Each row was made from one small tree. The marks that hang from a mark follow it in brackets, in alphabetical order. Every link used is in the known rows. Write each row's tree.
Known rows:
leri{siza{koluv{vibof{zulab}}} tanur{livo}}: [ -9 -22 -44  -1 -24 -17   0  14 -18  -1 -20  40 -19  -6 -37   2  -1  18]
siza{koluv}: [-31  -9   0  -7 -13   3  -5  -1 -24 -12 -10   6 -14  -6 -20 -14   2 -11]
koluv{siza{leri{tanur}} vibof{zulab}}: [-56  -8 -10 -19 -56 -18  -8   5 -35 -11  -4  19 -32 -24 -62 -31  -1 -26]
leri{tanur vadigup}: [ 21 -11 -36  14 -20  -4  17   9  -9  22  13  13 -13  -3 -15  25  -4  25]
zulab{vibof{koluv{siza{leri{tanur}}}}}: [-20  10  -7 -11 -31 -35  -2   3 -16 -23  -8  12 -13 -16 -40 -25  -1  -5]
zulab{vibof{koluv{siza{leri{tanur{livo} vadigup}}}}}: [-15   6 -11  -3 -31 -33   1   8 -16 -18  -6  21 -16 -21 -41 -23  -5   5]
vibof{zulab}: [ 12  10  -5   5   7 -13   5  27   8   3 -10   0   1  -1 -28  -4  -7  -2]
tanur{leri{siza{koluv} vadigup} livo}: [ -2 -25  -7  30  25  -4   9  24  19  17  -6  41 -15 -22  -5 -13  -5  50]
siza{koluv{vibof} leri}: [-68  -6  -4 -16 -35   6 -12 -12 -40 -13  -2   3 -36 -23 -46 -29   6 -28]
koluv{siza{leri{tanur vadigup}} vibof{zulab}}: [-47  -7 -15 -12 -63 -17  -3   8 -35  -2   5  23 -37 -25 -64 -25  -3 -15]
vibof{koluv{siza{leri}} zulab}: [-17  14  -6  -2 -36 -34   9  57 -14  -6 -26  20 -16 -19 -60 -19  -9 -11]
fedoduk{zulab{vibof{koluv{siza{leri{tanur}}}}}}: [ -3  -8  -9 -12  12 -28  -7  18   8   7  -3  -7 -16 -12 -38 -12  -3  10]
leri{tanur}: [  3 -12 -27   1  -6  -6   6   1 -10   4  -6   4  -4  -1 -11  12   2   2]
tanur{leri{siza{koluv{vibof{zulab}}} vadigup} livo}: [ -5 -21  -8  29  22  -8   7  28  19  16  -7  44 -18 -22 -18 -19  -6  45]
fedoduk{zulab{vibof{koluv}}}: [ 14   0   0  -8  29 -23  -8  18  22   9  -1 -10  -6  -3 -23  -9  -4  16]
vadigup{leri{siza{koluv{vibof}} tanur}}: [-11  -4 -30 -29 -31   3 -21   4 -12  -7  -4  24 -27  16 -15   9  19  11]
fedoduk{zulab{vibof{koluv{siza}}}}: [  4  -4   2 -11  18 -26  -9  18  15   5  -2  -5 -10  -6 -27 -14  -4  13]
zulab{vibof{koluv{siza{leri}}}}: [-21  14   2 -11 -29 -32  -4   3 -13 -24  -6  11 -12 -15 -36 -29  -2  -6]
leri{siza tanur{livo} vadigup}: [ 36 -20 -53  21 -24 -13  18  21   1  27   7  40 -14  -3 -13  33  -7  54]
vadigup{leri{tanur{livo}}}: [ -2  -6 -23 -17  -2   7 -16   7  -4  -7  -9  14 -15   7  -1   8  15   7]

Write each row's tree:
[-48  -9 -32  -4 -46  -3   2   7 -42   3   2  13 -44 -26 -70 -13   0 -12] | siza{koluv{vibof{zulab}} leri{tanur vadigup}}
[  2 -20   3  33  42   1  11  19  24  17  -2  27  -6 -25   5 -15  -5  38] | tanur{leri{vadigup} livo}
[ -6  14  -3  -1 -31 -36   9  57 -10  -7 -29  24  -9 -11 -50 -17 -10  -6] | vibof{koluv{siza} zulab}
[-11   7 -20   6 -38 -36  15  62 -17   0 -26  30 -20 -25 -64 -13 -12  -1] | vibof{koluv{siza{leri{tanur{livo} vadigup}}} zulab}
[ 11  -1 -32 -21 -19   0 -14   9   3   1  -1  18 -17  20  -2  21  17  20] | vadigup{leri{siza tanur}}
[-17 -21  -1  19  32  -9   0  23  19   4 -20  38 -11 -21 -15 -28  -2  29] | tanur{leri{siza{koluv{vibof{zulab}}}} livo}
[-50   0 -13  -4 -42   1  -2   7 -35   1   6  10 -41 -25 -62 -22  -1 -14] | siza{koluv{vibof{zulab}} leri{vadigup}}
[-56 -14 -11 -16 -68  -8  -6 -10 -40  -4  12  23 -38 -25 -45 -22   1 -14] | koluv{siza{leri{tanur vadigup}} vibof}
[ -4  -5 -32 -25 -25   2 -17   9  -9  -5  -6  21 -24  16 -12  14  18  15] | vadigup{leri{siza{koluv} tanur}}
[ 16 -18 -51  10 -43 -11  15  15 -16  22   8  33 -26   1 -29  28  -3  42] | leri{siza{koluv} tanur vadigup}
[ 14 -26 -53  16 -33 -11  14  20 -16  18  -1  44 -24  -7 -27  24  -6  47] | leri{siza{koluv} tanur{livo} vadigup}
[ 14 -21  -7  34  32  -5  12  24  31  23  -1  38  -8 -19   5  -6  -6  55] | tanur{leri{siza vadigup} livo}
[-40 -16 -32   1 -38   2   8   4 -40   6   3   6 -38 -25 -50  -1   2  -4] | siza{koluv leri{tanur vadigup}}
[ -7   3 -13 -25 -21   6 -21   8  -1  -7  -2  18 -21  18  -4   6  16  14] | vadigup{leri{siza{koluv}}}
[  0 -14  -5  21  10  -5  11  17  19  22   6  25 -17  -9  -8  -6  -1  42] | tanur{leri{siza{koluv} vadigup}}
[  4 -24 -51  11 -40 -10   8  13 -20  15   3  49 -29  -8 -32  16  -4  42] | leri{siza{koluv{vibof}} tanur{livo} vadigup}
[  2  -3  -3  -7   9 -25  -5  21  12  12   6  -5 -18 -13 -35 -12  -5  17] | fedoduk{zulab{vibof{koluv{siza{leri{vadigup}}}}}}
[-13  14   5 -10 -25 -33  -4   3  -9 -25  -7  14  -7 -10 -30 -27  -3  -2] | zulab{vibof{koluv{siza}}}
[-11  -1 -14  -8 -29 -11  -6   9  -8  -2  -5  25 -16   4 -28  -5   0  11] | leri{siza{koluv{vibof{zulab}}}}
[-21 -24   1  17  29  -5  -2  14  15   3 -17  38 -12 -21  -6 -27   0  30] | tanur{leri{siza{koluv{vibof}}} livo}
[-55 -19 -30  -2 -42   4  -1  -2 -46   0   1  20 -44 -32 -55 -15   1  -8] | siza{koluv{vibof} leri{tanur{livo} vadigup}}
[ -4  -4   0 -12  14 -25  -9  18  12   6  -1  -8 -15 -12 -34 -16  -3   9] | fedoduk{zulab{vibof{koluv{siza{leri}}}}}
[ 19 -20 -44   8 -10 -15   7  13   0   9 -12  31  -5  -1  -9  21  -1  32] | leri{siza tanur{livo}}
